What can hang from each mark:
gabip: kigoz sakikab
tilo: sakikab
sakikab: gabip komifa rala tilo
komifa: gazug
rala: sakikab
fepere: kigoz
kigoz: fepere gabip
dufo: sakikab

Known rows, with every way that one mark hangs from another:
(fepere (kigoz gabip)): 2.221 4.091 0.703 -4.641 -2.196 -0.217 0.706 1.028 -3.878 -2.338 3.658
 1.646 1.871 3.046 4.179 2.604 2.363 -2.463 -2.984
(gabip kigoz sakikab): 2.695 3.255 1.167 -0.810 -2.271 -1.782 2.167 -2.401 -4.173 -2.423 0.410
 0.684 2.025 -1.645 1.632 1.064 2.572 0.193 -4.729
(tilo (sakikab gabip komifa rala)): -2.312 -0.079 2.567 0.979 1.428 1.840 -1.996 1.751 2.068 2.628 -0.623
 -0.969 -3.167 0.329 -0.627 -4.460 -4.619 -1.784 4.385
(dufo (sakikab (gabip kigoz) komifa)): -2.832 -0.781 4.878 0.892 2.503 -2.243 1.925 0.684 -1.373 4.002 0.414
 1.502 -0.505 3.345 1.537 -2.781 -1.703 -1.777 0.547
(dufo (sakikab tilo)): -0.244 -0.255 -0.898 2.111 3.577 2.736 3.214 -1.086 -2.308 -0.190 0.357
 -0.767 2.498 0.925 3.772 -0.248 3.748 2.207 -1.829
(gabip (kigoz fepere)): 3.175 0.634 2.932 -2.692 -1.120 -0.642 0.681 1.897 -5.225 -2.411 3.146
 1.649 2.869 2.084 1.696 5.969 1.955 0.565 -2.343
(sakikab gabip rala tilo): -1.338 -0.375 -2.252 0.871 0.658 -0.964 1.100 -1.026 3.518 0.165 -1.926
 -1.571 -1.100 -1.164 0.070 -2.341 0.758 -1.049 1.771
(kigoz fepere (gabip (sakikab komifa))): 1.848 0.342 -4.109 -2.684 -2.775 3.406 -2.257 4.733 -3.344 0.667 1.109
 0.944 3.993 1.270 -4.578 6.344 0.866 1.016 -2.594
(sakikab gabip (komifa gazug) rala tilo): -2.346 -2.977 -2.166 3.550 1.480 -0.275 -0.537 -3.538 6.111 -0.701
 -3.193 1.492 -4.178 -2.164 -0.951 -2.680 -1.823 1.064 1.806
(gabip (kigoz fepere) (sakikab rala tilo)): 2.112 -0.796 -3.601 0.245 -2.645 -1.878 0.155 -0.708 1.860 -1.752 -3.297
 1.139 0.046 -0.521 -5.648 4.050 1.122 2.308 -0.091
(fepere (kigoz (gabip (sakikab komifa rala)))): 1.048 1.855 -2.467 -2.629 -4.728 -0.223 -2.114 1.520 0.801 1.081 -1.195
 1.610 -1.842 1.792 -2.926 0.304 -2.171 -2.042 -0.653
(sakikab (gabip kigoz) komifa rala tilo): -2.420 -2.097 0.845 0.497 0.082 -3.969 -0.474 -0.371 5.826 0.812 -3.142
 2.092 -5.668 2.384 -1.753 -1.276 -2.185 -0.849 4.216
(tilo (sakikab gabip komifa)): -2.215 1.556 3.996 0.446 2.681 2.725 -0.987 1.901 -0.792 1.985 0.757
 0.219 -0.912 0.517 1.255 -3.470 -2.928 -0.614 1.354
(rala sakikab): 2.892 0.188 1.700 -2.023 -0.504 0.847 -0.675 -0.556 -4.533 -2.002 5.246
 -3.630 3.246 -2.585 5.177 1.741 2.000 0.351 -2.551
(sakikab gabip rala): -0.217 0.545 0.245 -0.372 -0.364 -0.827 0.772 -0.110 -0.268 1.275 0.590
 -2.594 0.592 -1.502 1.737 -2.800 -0.448 -3.216 0.475
(kigoz fepere): 3.139 0.755 0.437 -1.896 -0.145 3.384 0.204 3.111 -6.073 -1.193 3.719
 -0.694 4.790 0.398 1.980 5.003 2.016 1.013 -3.377
(rala (sakikab gabip tilo)): -0.936 -0.604 -0.546 -0.452 1.230 -1.666 -0.150 -1.168 1.706 -0.338
 1.391 -3.028 1.751 -2.995 1.284 -1.027 1.810 0.339 -0.190
(dufo sakikab): 0.800 0.764 1.462 1.024 2.358 2.931 3.099 0.020 -6.012 0.884 2.870
 -1.686 4.104 0.664 5.468 -0.632 2.498 0.060 -3.136
(dufo (sakikab (gabip kigoz) rala)): -1.635 -0.639 2.661 1.258 0.885 -4.150 2.738 -1.561 0.082 3.052 -0.299
 -1.082 -0.104 1.311 1.214 -3.814 -0.755 -3.621 2.350
(kigoz fepere (gabip (sakikab rala tilo))): 1.844 -0.482 -8.820 -1.096 -3.117 1.208 -1.331 1.640 1.902 -1.322 -2.124
 -0.627 2.722 -0.273 -6.739 5.553 2.982 1.381 0.393
(dufo (sakikab gabip komifa)): -2.916 -0.729 2.430 1.580 3.273 1.735 1.485 1.918 -2.203 5.363 0.888
 -0.733 1.464 1.521 1.810 -3.665 -1.564 -1.363 -0.613
(komifa gazug): 2.680 1.234 0.871 1.154 0.604 2.058 1.861 -4.269 -4.500 -4.821 2.907
 0.554 2.258 -3.310 6.276 0.964 2.788 1.408 -5.082
(sakikab gabip tilo): -1.196 1.091 -0.872 0.284 1.868 -0.156 2.178 -0.688 0.738 -0.478 -0.440
 -0.483 1.217 -1.092 1.878 -1.251 2.449 0.026 -1.242
(tilo sakikab): 1.580 3.185 3.022 -0.372 1.782 3.802 0.526 -0.076 -4.433 -2.496 2.858
 -0.730 1.609 -0.506 4.743 -0.429 1.304 0.713 -1.258

Rows:
-1.951 -3.187 -0.369 2.168 1.890 -0.962 -1.635 -3.758 4.144 -1.386 0.188
 0.088 -1.494 -3.905 0.427 -1.380 -0.679 2.410 -0.076 => (rala (sakikab gabip (komifa gazug) tilo))
1.017 -0.808 3.317 -2.893 -1.201 -4.416 -1.011 1.433 -1.905 0.340 3.828
 -1.383 3.241 -0.686 -1.059 3.090 -0.221 -1.302 0.108 => (rala (sakikab (gabip (kigoz fepere))))
-2.133 -2.380 2.627 -0.795 0.540 -4.661 -1.724 -0.596 4.078 0.019 0.240
 0.735 -3.062 0.559 -0.562 -0.003 -0.852 0.592 2.252 => (rala (sakikab (gabip kigoz) komifa tilo))
-2.594 -2.200 -1.569 1.224 1.034 0.072 -0.870 0.875 4.974 1.832 -2.645
 -0.173 -3.829 0.608 -1.348 -2.243 -1.984 -0.285 3.063 => (sakikab gabip komifa rala tilo)
2.403 -0.676 0.312 1.186 -1.944 -0.106 -0.560 -1.902 -2.418 -2.473
 -0.577 4.186 0.781 -1.639 -3.123 4.298 -0.849 3.232 -4.153 => (gabip (kigoz fepere) (sakikab (komifa gazug)))
-1.058 1.647 1.683 0.708 1.134 0.767 -0.195 -0.027 0.724 0.875 0.091
 -2.240 -0.455 -1.282 0.973 -4.654 -1.934 -2.417 3.083 => (tilo (sakikab gabip rala))
-0.302 -2.683 4.106 -2.673 -1.001 -3.419 -3.141 3.382 -0.325 2.083 3.001
 0.055 0.570 1.002 -2.534 3.125 -2.901 -0.486 1.241 => (rala (sakikab (gabip (kigoz fepere)) komifa))
-0.804 3.269 5.535 -0.659 1.489 -2.321 1.294 -1.212 -1.192 -1.035 0.974
 0.964 -0.207 0.428 2.421 -2.702 -0.110 -1.898 1.134 => (tilo (sakikab (gabip kigoz)))
-0.504 -2.468 0.852 1.947 1.570 3.142 -0.010 1.473 -1.904 3.265 0.713
 -1.438 -0.817 2.262 2.126 -1.561 -1.922 -0.174 1.200 => (dufo (sakikab komifa rala))
2.348 5.120 -1.901 -3.409 -3.856 -0.523 0.881 -0.070 -3.511 -1.315 0.936
 1.302 3.035 0.277 0.432 1.300 2.364 -1.691 -5.009 => (fepere (kigoz (gabip sakikab)))
1.213 2.567 -5.631 -1.653 -3.871 -1.609 0.174 -1.227 3.197 -1.580 -2.903
 1.300 -0.775 0.497 -3.129 0.663 1.863 -0.787 -0.588 => (fepere (kigoz (gabip (sakikab rala tilo))))
1.561 1.384 1.890 -0.642 -2.003 -0.869 0.363 -0.491 -2.905 -0.714 -0.438
 2.074 -0.652 0.083 0.169 1.244 -0.184 0.827 -3.423 => (gabip kigoz (sakikab komifa))
-0.175 -1.800 0.815 -1.824 -0.057 -4.651 -0.849 0.541 2.025 -0.514 1.296
 -0.330 1.637 -0.271 -2.799 3.426 0.879 0.810 1.328 => (rala (sakikab (gabip (kigoz fepere)) tilo))
0.175 0.263 -2.904 1.196 -0.056 2.930 0.132 -0.239 0.077 -0.400 -2.488
 0.822 -0.291 -1.288 -1.382 0.776 1.092 3.319 -3.329 => (gabip (sakikab komifa tilo))
-2.515 -0.588 -0.116 0.537 2.213 0.822 0.142 1.142 2.146 1.323 -1.132
 0.891 -1.502 0.694 0.364 -1.151 -0.251 0.748 -0.031 => (sakikab gabip komifa tilo)
-0.269 -1.761 -2.329 2.720 2.433 1.995 2.196 -1.389 0.539 0.454 -1.104
 -1.768 0.109 0.899 1.933 -1.324 1.985 1.201 1.184 => (dufo (sakikab rala tilo))
0.360 -0.221 2.443 0.494 0.706 4.235 -2.569 1.514 -0.320 -0.103 0.675
 -0.597 -3.282 1.083 1.447 -1.238 -3.084 0.340 3.099 => (tilo (sakikab komifa rala))
0.197 -1.276 -4.404 1.814 -1.340 2.213 -1.074 -0.548 2.962 0.218 -4.058
 -0.219 -2.560 -1.434 -3.154 -0.411 -0.611 2.460 -0.109 => (gabip (sakikab komifa rala tilo))
0.089 -2.294 -1.666 0.779 0.292 2.474 -1.238 0.704 2.548 -0.866 -1.348
 0.231 -3.935 1.285 0.620 0.930 -0.500 1.898 1.853 => (sakikab komifa rala tilo)
-2.293 -0.073 4.972 0.319 0.637 -2.019 -1.730 0.378 3.137 1.363 -1.167
 1.305 -5.112 2.045 -0.847 -3.598 -4.652 -2.208 5.439 => (tilo (sakikab (gabip kigoz) komifa rala))
-0.229 0.482 3.266 -0.600 -0.140 -2.191 -0.931 1.700 0.977 0.742 -0.173
 0.402 -0.476 1.275 -3.232 -0.143 -2.656 -1.941 4.488 => (tilo (sakikab (gabip (kigoz fepere)) rala))
0.503 -1.997 -4.951 4.225 -0.760 1.716 -0.570 -4.949 4.093 -2.509 -4.344
 1.459 -3.010 -4.111 -2.519 -0.829 -0.397 3.862 -1.549 => (gabip (sakikab (komifa gazug) rala tilo))
3.109 2.116 -5.069 -2.893 -3.057 2.362 -0.464 2.793 -4.847 -0.942 1.891
 -0.471 6.768 -0.535 -3.127 6.257 3.559 0.367 -3.859 => (kigoz fepere (gabip sakikab))
-2.973 -1.618 -2.126 3.112 2.996 -0.351 2.497 -1.199 3.019 3.348 -2.444
 -2.253 0.289 0.111 -0.292 -4.362 0.493 -0.943 2.586 => (dufo (sakikab gabip rala tilo))
-0.062 -0.926 -6.952 -0.243 -2.552 1.317 -1.960 0.406 3.986 -0.669
 -3.185 0.331 -1.933 0.479 -4.500 2.111 0.936 1.067 1.345 => (kigoz (gabip (sakikab komifa rala tilo)))
-0.870 1.731 4.164 0.038 0.309 -3.252 0.186 -1.378 1.542 -0.358 -0.393
 -0.078 -2.395 0.288 0.590 -3.754 -1.861 -2.930 4.196 => (tilo (sakikab (gabip kigoz) rala))
